Each row was made from one small tree. Brackets hold a mark, then the marks that hang from it, in the order of their numbers. Every link used is in the known rows. Write each row's tree.
Known rows:
(q587 q288 (q745 q422)): [  1.8 -35.1   0.9  23.0 -64.6  54.1  -1.3  -2.1  10.5  -1.5  29.3 -26.8
  -3.9 -12.1  37.0 -23.8  -8.8  28.6  34.9  -3.2 -15.1 -12.4  67.6  -5.8
 -12.0  -3.1 -13.3   3.4 -22.7  -0.8  10.6  13.8]
(q288 (q745 (q422 q734))): [ -6.4   6.8  24.8   6.1  -0.3 -11.2 -30.5   9.2  -5.5  -4.7  12.7  44.0
  15.0   8.1   3.9  17.0   2.3   6.6   6.7   8.4 -20.1  13.6  -4.8 -15.1
   5.1   0.7   7.6   7.0   5.1  -1.1   8.4  -3.8]
(q745 (q422 q563 q734 q962)): [ -7.2  -0.5  12.2  -7.8  21.5 -26.6  36.1   7.8  -0.4   5.6 -35.5   7.0
  -3.8  -0.7 -19.3  21.9  10.8   1.9  -2.0  17.3  -3.5 -11.6 -52.7  -5.8
 -15.0  -1.8  19.6   9.2  12.3 -10.7  24.8  -9.4]
(q745 (q422 q734 q962) (q587 q288)): [  0.4 -18.1  -1.2  -5.2 -19.2  18.4  29.4  28.4  12.2   6.2  10.1 -12.6
  -8.7 -15.8 -43.7  -9.1   8.3   7.7  17.1  42.3   1.1  -5.4  14.5 -20.4
  10.0 -17.0  30.1 -15.1   3.9  -9.1  -1.7  -2.6]
(q563 (q422 (q734 q962))): [-10.9  18.7  25.7  32.3  37.1   6.8 -45.2  -9.4 -13.7 -11.0   5.2  22.4
 -38.8  53.8  17.6   9.2   4.0 -18.6  48.9  -1.4  11.0  10.7 -21.6  10.5
   7.2  -7.4   8.3   6.8  -8.8  15.3  24.9  14.0]
(q587 q288 (q745 (q422 q563 q734))): [ -5.7  -9.8   1.9   1.7 -37.5  26.5  42.6   9.1   9.8  -4.5 -11.8 -13.6
 -14.3 -14.8  37.3   9.7   4.4  13.5  38.7  -5.8  -7.1 -13.3  30.7   2.2
 -25.4  -4.7  -2.6   7.5 -16.7 -11.3  13.3   7.1]
(q288 (q745 q587)): [  7.4  18.4 -22.5  -5.1  10.1   6.1 -48.9   8.7  13.5 -10.6  55.9  19.4
  18.5   0.4 -15.4 -21.4  -5.3  -5.5  19.3 -16.7  -0.6  22.9  28.0 -11.3
  43.2  10.3 -20.8 -15.8   3.2   3.7 -33.5 -10.9]
(q85 (q422 q563) q734): [ -0.4  25.6   4.4 -13.5  36.2 -20.5 -25.3  -4.8 -11.5  36.5 -43.9   1.1
  19.4  21.0   3.0 -67.3 -15.5   0.4   7.5 -33.8  12.1  -7.5 -26.0 -18.5
   1.8   7.1 -45.8  21.8   5.2 -19.6 -31.8 -10.4]
(q563 q422): [  3.1   3.1  -6.2  23.7  14.1   7.4 -51.1 -24.6 -11.4   1.5  19.9  12.9
  -2.2  63.2   5.4 -28.9  -5.1  -4.7  49.3   2.2   5.4   1.4   3.5 -11.2
   8.9  14.4 -18.7   7.9 -13.7  11.1  12.1   8.7]
(q85 (q734 (q422 q962))): [ 11.5 -15.2 -11.2   0.1 -23.3  -4.8 -54.9  -8.9  -8.9  14.8 -16.0   4.0
   3.5 -17.2 -10.6 -36.8 -10.1   1.4 -23.6  -5.2   7.4 -16.8  18.1  -5.2
   1.1  -8.3  -4.9  16.3   4.5  11.6  12.4   6.5]
(q734 q85 (q422 q563 q962)): [ 16.7  -2.1 -17.5   0.8   0.4  -3.3   8.5 -15.7  -8.9  -9.0 -16.6 -11.8
 -17.3 -10.8  -0.9  15.1 -15.3 -19.8 -60.9 -22.1  13.1 -12.0 -13.7  35.6
  -0.9  19.6  11.9   8.5  10.7  11.7  10.6   5.1]
(q745 q587): [ 16.0  -2.8 -34.6   1.9  18.0   4.6 -29.6  -4.1  17.1   0.3  43.8   4.9
  13.3  14.0 -34.6 -42.4  -4.9  -1.0  21.9 -24.9  11.7   9.8  20.9  -9.6
  29.5   9.9 -26.8 -15.1  -0.1   7.3 -39.8  -8.6]
(q587 q288 (q745 (q422 q563 q734 q962))): [-13.0 -17.5   4.8   2.2 -35.8  30.8  56.4  14.5  10.2  -1.6 -16.0 -28.2
 -20.8 -27.1  23.9  16.5   8.1   7.8  25.9  17.0  -9.8 -17.4  23.6   5.6
 -15.3 -11.7  18.5   0.9 -10.4 -11.3  32.3   6.2]
(q745 q422): [  7.3 -23.1  11.7  14.8  -7.9  -4.9 -29.0 -13.9   0.0   6.2  11.4  10.1
  14.8  17.8  -5.0 -20.1  -7.5  24.9   7.5  -4.3  -8.5  -3.2  -2.1 -18.7
  -9.5   5.9 -18.6   9.4  -2.5   4.1  -1.0  -2.7]
(q745 (q422 q563 q734) q587): [  6.1  10.9  -8.8 -28.3  22.9 -27.3  13.8  16.5   7.5   5.6 -15.4  13.6
   5.9   2.6 -38.7   8.0   3.7  -3.3  12.6 -14.6  14.4   7.2 -40.2 -22.3
 -13.3  -1.0  -8.3  -9.0  19.8 -15.3 -29.8 -14.5]
(q962 (q734 q422)): [ 13.8  -0.8 -19.8 -15.3 -28.0   1.7 -74.3 -23.6   5.5   2.6   3.6  27.8
  15.4 -11.6   3.4  -3.2   3.0   4.7 -23.6 -16.3  -3.0  18.3  33.9   5.1
 -15.1  -5.2 -33.2   6.5 -14.3  23.1  -0.7   3.4]
(q745 (q422 q563 q734 q962) q587): [  0.6   6.5  -2.8 -24.2  25.8 -26.4  31.9  24.3   6.1   7.3 -14.4  -3.4
  -1.7 -13.3 -50.0  14.9   8.5  -8.3   2.5  17.4  11.4   1.2 -42.9 -18.0
  -2.0  -7.2  16.1 -14.7  23.3 -18.0   0.1 -14.1]
(q587 q288 (q745 (q422 q563 (q962 (q734 q85))))): [ -2.1 -23.3 -10.9  -3.5 -54.2  22.0  39.7  -2.0   0.9  -3.6  12.8 -48.3
  10.0 -33.9  27.6   6.9   4.4  12.1 -12.1  16.0 -10.4 -11.2  50.3   5.6
 -16.7  -4.1   2.4  -7.4 -14.8  -2.0  13.8   5.7]
(q587 q288 (q745 (q422 q563 (q734 q85) q962))): [ -7.6 -22.1  -2.0   5.1 -34.4  23.6  69.0   8.2  -2.2  -7.4  -4.4 -32.0
 -14.5 -20.8  30.6  20.5   2.0   5.0  -1.4  18.8  -5.4 -19.1  20.2  14.2
 -13.3  -0.5  27.7  -1.8  -8.1  -8.5  23.0   9.7]
(q962 q734): [  2.9  -2.4 -26.2 -16.6   3.8 -12.8 -40.4 -26.8  10.1   1.9  28.1  24.6
  31.3   7.8  -7.9 -22.3  13.0  10.9  -1.0  -3.3  -9.3  15.0  22.5  -5.8
   3.7  -2.7 -39.1  -5.6 -17.9  18.2 -17.7  -5.3]

Write each row's tree:
[ -3.9  -0.4 -14.0   8.3  16.5  -8.7 -30.2 -27.1 -27.8  -0.6  24.0  -6.5
  22.9  41.6   0.4  -7.8   7.4 -14.8  -1.9  41.4   3.7   8.6   7.2  -5.3
  15.6   3.4   0.0  -3.5  -8.9  17.1  16.6   9.8]	(q563 (q422 (q962 (q734 q85))))
[  1.9  -1.3  -7.1 -14.8  -2.5  -4.7  77.8  25.2  -2.5   0.5 -15.0 -23.5
  -8.7 -17.1 -35.8   5.1   3.1  -8.2  -8.7  22.9  16.3 -13.7 -18.1  -1.4
   4.7  -1.7  33.6 -17.7  13.9 -16.5 -18.7  -4.8]	(q745 (q422 q563 (q734 q85) q962) (q587 q288))
[-19.3  17.4  29.2  18.0 -17.3  16.4  25.8  15.4  -1.7 -19.1  -4.8  11.2
 -22.8 -11.2  26.1  27.5  -2.1  -0.8  -0.9 -12.5  -7.0  -1.9  -7.7  24.1
  10.7   1.8  22.3   4.1  -0.5  -1.4  -3.5   4.4]	(q587 (q288 (q745 (q422 q563 (q734 q85 q962)))))
[-11.2  26.8  26.1 -16.1  67.6 -11.8  28.1   7.8   4.0  21.3 -44.4   5.3
 -21.2  15.8  -8.9  -4.9   3.4 -22.0  -4.2   5.5   4.4   3.8 -54.2   8.6
  12.8   1.9   5.9  10.8   3.3 -15.1  10.3  -9.2]	(q85 (q422 q563 q734 q962))
[ 21.2  -6.3 -30.6  -3.6 -21.6  -6.5 -51.1 -31.0  -7.9  -6.0   9.1  17.9
  18.0  -2.9  11.3   1.8  -5.9  -3.6 -56.8 -13.7   1.0  15.3  27.7  17.8
 -10.5   4.0 -21.9   0.2 -11.1  27.0 -16.5   8.1]	(q962 (q734 q85 q422))
[ -7.7 -10.3  14.7  29.0 -31.4  31.4  43.1   5.5   5.4 -17.8 -10.2 -24.3
 -30.6 -18.1  52.6  24.0  -4.1   6.3  15.3 -20.9  -1.9 -12.1  22.5  27.8
 -18.2  -3.8  15.7   3.8  -8.9  -0.7   4.8  16.4]	(q587 q288 (q745 (q422 q563 (q734 q85 q962))))
[  1.2 -20.9   2.0   4.0 -13.9   8.0   3.5  -2.2   9.4   0.3   2.2 -34.8
   4.6 -18.1  14.2   7.4  -3.5   7.8   5.8  -1.5  -8.8  -9.5   6.6  -4.4
 -17.7   0.3  -4.9   2.8   1.6  -6.2  29.9  -1.4]	(q587 (q745 (q422 q563 q962)))
[  5.5 -38.8  -6.2   8.0 -29.4   4.3 -23.5 -16.8 -12.2  -2.1  36.7 -27.5
  30.9 -12.2  27.1   7.3  -0.1  12.6 -29.4  22.1 -20.0   6.3  41.6  -6.1
 -11.0  -7.1  -1.0 -10.0  -7.2  11.0  15.6   6.1]	(q587 (q745 (q422 (q962 (q734 q85)))))
[ -4.7  15.3  25.9  40.7  38.6   1.5 -31.9 -16.1 -28.4 -16.3   8.8  20.4
 -29.4  60.4  27.4  16.5  -3.2 -23.0  16.3  -1.3  14.1   8.9 -25.7  18.9
  11.9   4.6  18.5   3.8  -4.1  19.2   8.2  21.9]	(q563 (q422 (q734 q85 q962)))
[ -3.9   1.8  -5.5 -24.8  -4.6   2.7  60.5  33.3  12.5   5.9 -17.1 -15.8
 -14.1 -26.4 -48.5   3.9  10.0  -1.5  20.7  24.4  10.7 -11.8 -13.1  -8.8
  -0.8 -10.9  26.1 -15.0  10.7 -19.9  -5.1  -9.5]	(q745 (q422 q563 q734 q962) (q587 q288))
[  1.2  11.9   7.8   8.2   6.8   5.4  40.7  22.3   5.9 -10.6 -11.9 -12.8
 -30.3 -14.9 -12.7  12.8  -5.3  -6.4   8.4 -17.2  20.0  -0.4 -21.4  14.3
  -2.1  -5.2  18.5 -16.5  14.8 -10.5 -38.5   0.7]	(q745 (q422 q563 (q734 q85 q962)) (q587 q288))
[  0.5  -9.0   0.1  -3.4  -6.0  -4.6   9.5  -0.3   4.6   0.8 -13.5   0.0
  -4.6   0.0  26.2  19.4   1.6   8.5  13.8 -13.2  -5.8  -2.1  -1.8  -3.6
 -32.5   0.9 -11.1   4.8  -3.0  -7.7  10.7  -0.5]	(q587 (q745 (q422 q563 q734)))
[-17.1  -9.8  13.3  15.0 -46.1  31.5   0.1  11.7   8.6  -2.7  28.0  -2.0
   0.2 -16.4   0.4 -10.9  -1.8  18.6  14.8  26.5 -22.4  -8.9  39.3  -7.3
  25.8  -2.7  18.3   3.1 -11.1  -0.3  14.6  -0.7]	(q587 (q288 (q745 (q422 q962))))
[-12.3  15.5   3.1   2.9 -25.3   7.2  42.5  11.2  -5.8  -9.8  -4.8  18.1
   0.0  -0.4  20.0  11.1  -0.3   2.3  -2.1   1.8 -10.6  -4.5   4.6   8.7
   4.8   9.7  17.9   6.2  -1.0 -10.4  -8.4   2.9]	(q587 (q288 (q745 (q422 q563 (q734 q85)))))
[ -5.4  19.4  -4.9 -40.8  -0.1 -24.5 -29.5  18.2   5.5  -0.1  14.4  -3.9
  40.5 -34.3 -31.4  16.1   8.7  -4.8  -8.2  19.4  -6.1  19.3   1.8 -22.0
  17.0  -6.6  -8.5 -21.2  16.5 -11.4  -5.5 -21.7]	(q288 (q745 (q422 q563 (q962 q734)) q587))
[ 16.3  -5.5  12.7  39.8  -6.5  24.6 -57.1 -20.0  -1.5 -21.1   4.8  -0.9
 -40.4  -2.4  26.1  12.4 -27.4 -10.9 -45.3 -55.0  11.6   3.0  11.4  48.2
   4.7   7.3   4.5   2.9  -1.7  30.3  -5.8  18.5]	(q734 q85 q422 q962)
[-10.6 -21.0  -5.0 -15.5 -53.9  25.6  22.1   2.8   5.6   1.8  -3.5 -37.9
   7.2 -37.5  23.8   5.3  10.9  18.4  18.8  17.5 -14.8 -10.6  49.7  -3.4
 -18.8 -14.8  -6.5  -1.9 -16.4  -5.2  25.2   2.5]	(q587 q288 (q745 (q422 q563 (q962 q734))))
[ -0.9   3.5   3.1 -24.8 -11.8 -12.3 -56.0  20.9   1.9   1.6  37.9   2.7
  43.7 -23.4 -32.0   3.5   5.9  -0.5 -10.6  31.8 -15.1  26.4  27.9 -26.2
  25.5 -14.4  -2.1 -23.0  11.6  -0.5  -3.0 -15.8]	(q288 (q745 (q422 (q962 q734)) q587))
[ 11.5  19.5 -26.8 -30.7  -9.9 -10.0 -44.3 -18.3  10.9   1.6 -26.7  21.3
   9.7 -16.2   1.8   8.4   4.6  -4.5 -25.1 -26.3   5.3  12.1  11.2  10.2
 -19.7   1.2 -40.0   7.9  -7.0  14.8  -3.3  -3.0]	(q962 (q734 (q422 q563)))
[  8.3  -7.9   8.7  17.8  41.7   3.6  -3.5 -15.0 -10.8  11.7  15.5 -14.9
   5.5  31.9   0.6 -31.9 -19.4  -5.3 -40.1  -0.4  -4.7   3.1  -8.1  10.4
  33.0  19.8   8.1   3.7  -1.6   1.5 -19.0   1.9]	(q734 (q85 (q422 q962)))
[ -4.8  20.8  12.6 -20.1  42.3 -21.3  -4.7   3.1  -9.8  36.7 -37.3 -16.9
  14.2   9.1  -8.3 -57.7 -10.6  -7.0  -4.4  -6.7   8.8 -12.8 -28.4 -13.5
  16.4  -0.4 -23.4  16.0   9.8 -19.8 -10.0 -11.6]	(q85 (q422 q563 q962) q734)
[ -8.5   5.8  28.3  -3.1  52.2   5.5  -2.8   2.4   3.4  19.2 -11.4   8.2
 -15.5  22.8  -8.7 -19.4   0.0  -8.8  -3.4  17.8  -5.5   7.7 -23.1   1.9
  23.0  -4.2  16.2   7.4  -2.2  -4.7  11.0  -3.3]	(q85 (q422 q734 q962))
[ -0.5 -14.2  -6.7  12.3 -51.4  37.6  24.6   2.2  17.4  -2.0  -1.2 -28.6
  -6.0 -14.6  32.7 -13.6  -5.5  20.6  37.1 -16.9  -5.8 -18.8  50.6  -2.0
 -20.2   3.7 -18.1   4.5 -16.5  -9.0   6.5  10.1]	(q587 q288 (q745 (q422 q563)))
[ -4.2   0.0   2.4  22.5  34.8  -9.0   4.5 -14.7 -33.1  -5.1  12.6   7.6
  -9.5  57.2  -0.8   8.9   3.5 -25.2   4.2  45.0   9.6  -0.8 -18.1   3.5
  20.7   7.6  35.4   1.4  -0.5  12.0  26.3  15.0]	(q563 (q422 (q734 q85) q962))
[ 11.9  -6.8  -5.2  -5.7  16.5 -12.9 -15.5  13.2   3.0   6.0  13.1  19.9
  10.5  11.6 -33.1  -6.8   1.5   2.7  11.7   9.8   5.2  11.7  -9.5 -25.4
  -4.7  -7.8   2.8 -11.5  11.3  -5.1 -20.1  -8.2]	(q745 (q422 q734) q587)
[ 18.7  11.3 -30.7 -23.8 -13.0 -20.0 -23.3 -28.5  -6.3  -4.2 -17.6  13.7
  16.7  -9.6  11.4  12.7  -3.6 -10.7 -53.9 -29.9  10.4  11.7   3.1  22.5
 -16.3   9.6 -28.4   3.7  -2.0  16.9 -19.4   2.3]	(q962 (q734 q85 (q422 q563)))
[ -6.0 -20.7  17.5   6.2  10.2 -10.4   6.3   0.8  -3.5   6.4  -7.3  14.7
  -1.9   9.6 -20.0  10.0   9.2   8.0  -6.8  33.0 -12.0  -3.6 -25.9 -13.9
  -5.8 -10.6  23.3   5.3   5.2   1.3  27.7  -3.3]	(q745 (q422 q734 q962))
[ -7.7  13.3  17.1  -3.1  -1.5 -14.2 -20.7   3.4   1.7  -3.1   5.9  20.6
  16.1  -1.9   3.8   8.6  -5.6   6.8   5.8 -19.6 -13.1   8.9 -17.6  -9.4
   1.2   9.7 -16.6   8.3   8.5  -8.5   1.0 -11.3]	(q288 (q745 (q422 q563)))
[ -6.2  23.7  10.3  19.4  54.1 -19.1  34.4 -10.2   0.4 -21.9 -16.4  15.5
 -32.3   9.4  16.8  30.8   2.6 -18.3 -11.6 -39.7  16.1   1.2 -54.9  39.5
   3.9  12.1   6.9   1.6   5.3  12.4 -15.2   1.4]	(q422 q563 (q734 q85 q962))
[ -0.1  19.6  17.9  -4.2  33.3 -14.7  -2.6  19.8  10.1  -4.6 -24.9   5.8
 -18.2  -9.3 -25.4  18.4   1.5  -7.7  18.1 -22.7  17.4   9.0 -44.5  -3.7
 -11.4 -10.5   1.2 -12.7  21.8  -8.2 -20.2 -10.0]	(q745 (q422 q563 (q734 q962)) q587)
[ -3.2   5.7 -33.3 -21.2  23.6 -31.2  28.0 -20.4  -2.9  -3.4   4.4 -10.3
  26.1  -9.7 -11.2   6.8  11.7  -6.6 -36.7   4.8   2.1  -0.8 -14.3  12.1
  10.2   7.6 -10.3  -9.4   2.1   8.1 -10.6 -12.1]	(q422 q563 (q962 (q734 q85)))
[ -4.0   6.9   8.3  -6.5  17.1 -29.4  24.9   0.8   1.7   5.4 -34.4  25.0
   2.9  14.4  -7.9  12.9   5.4   5.1   6.8  -9.7   0.3  -2.7 -45.7  -9.2
 -28.3   3.8  -5.4  13.0   8.3  -8.7  -1.1  -9.3]	(q745 (q422 q563 q734))
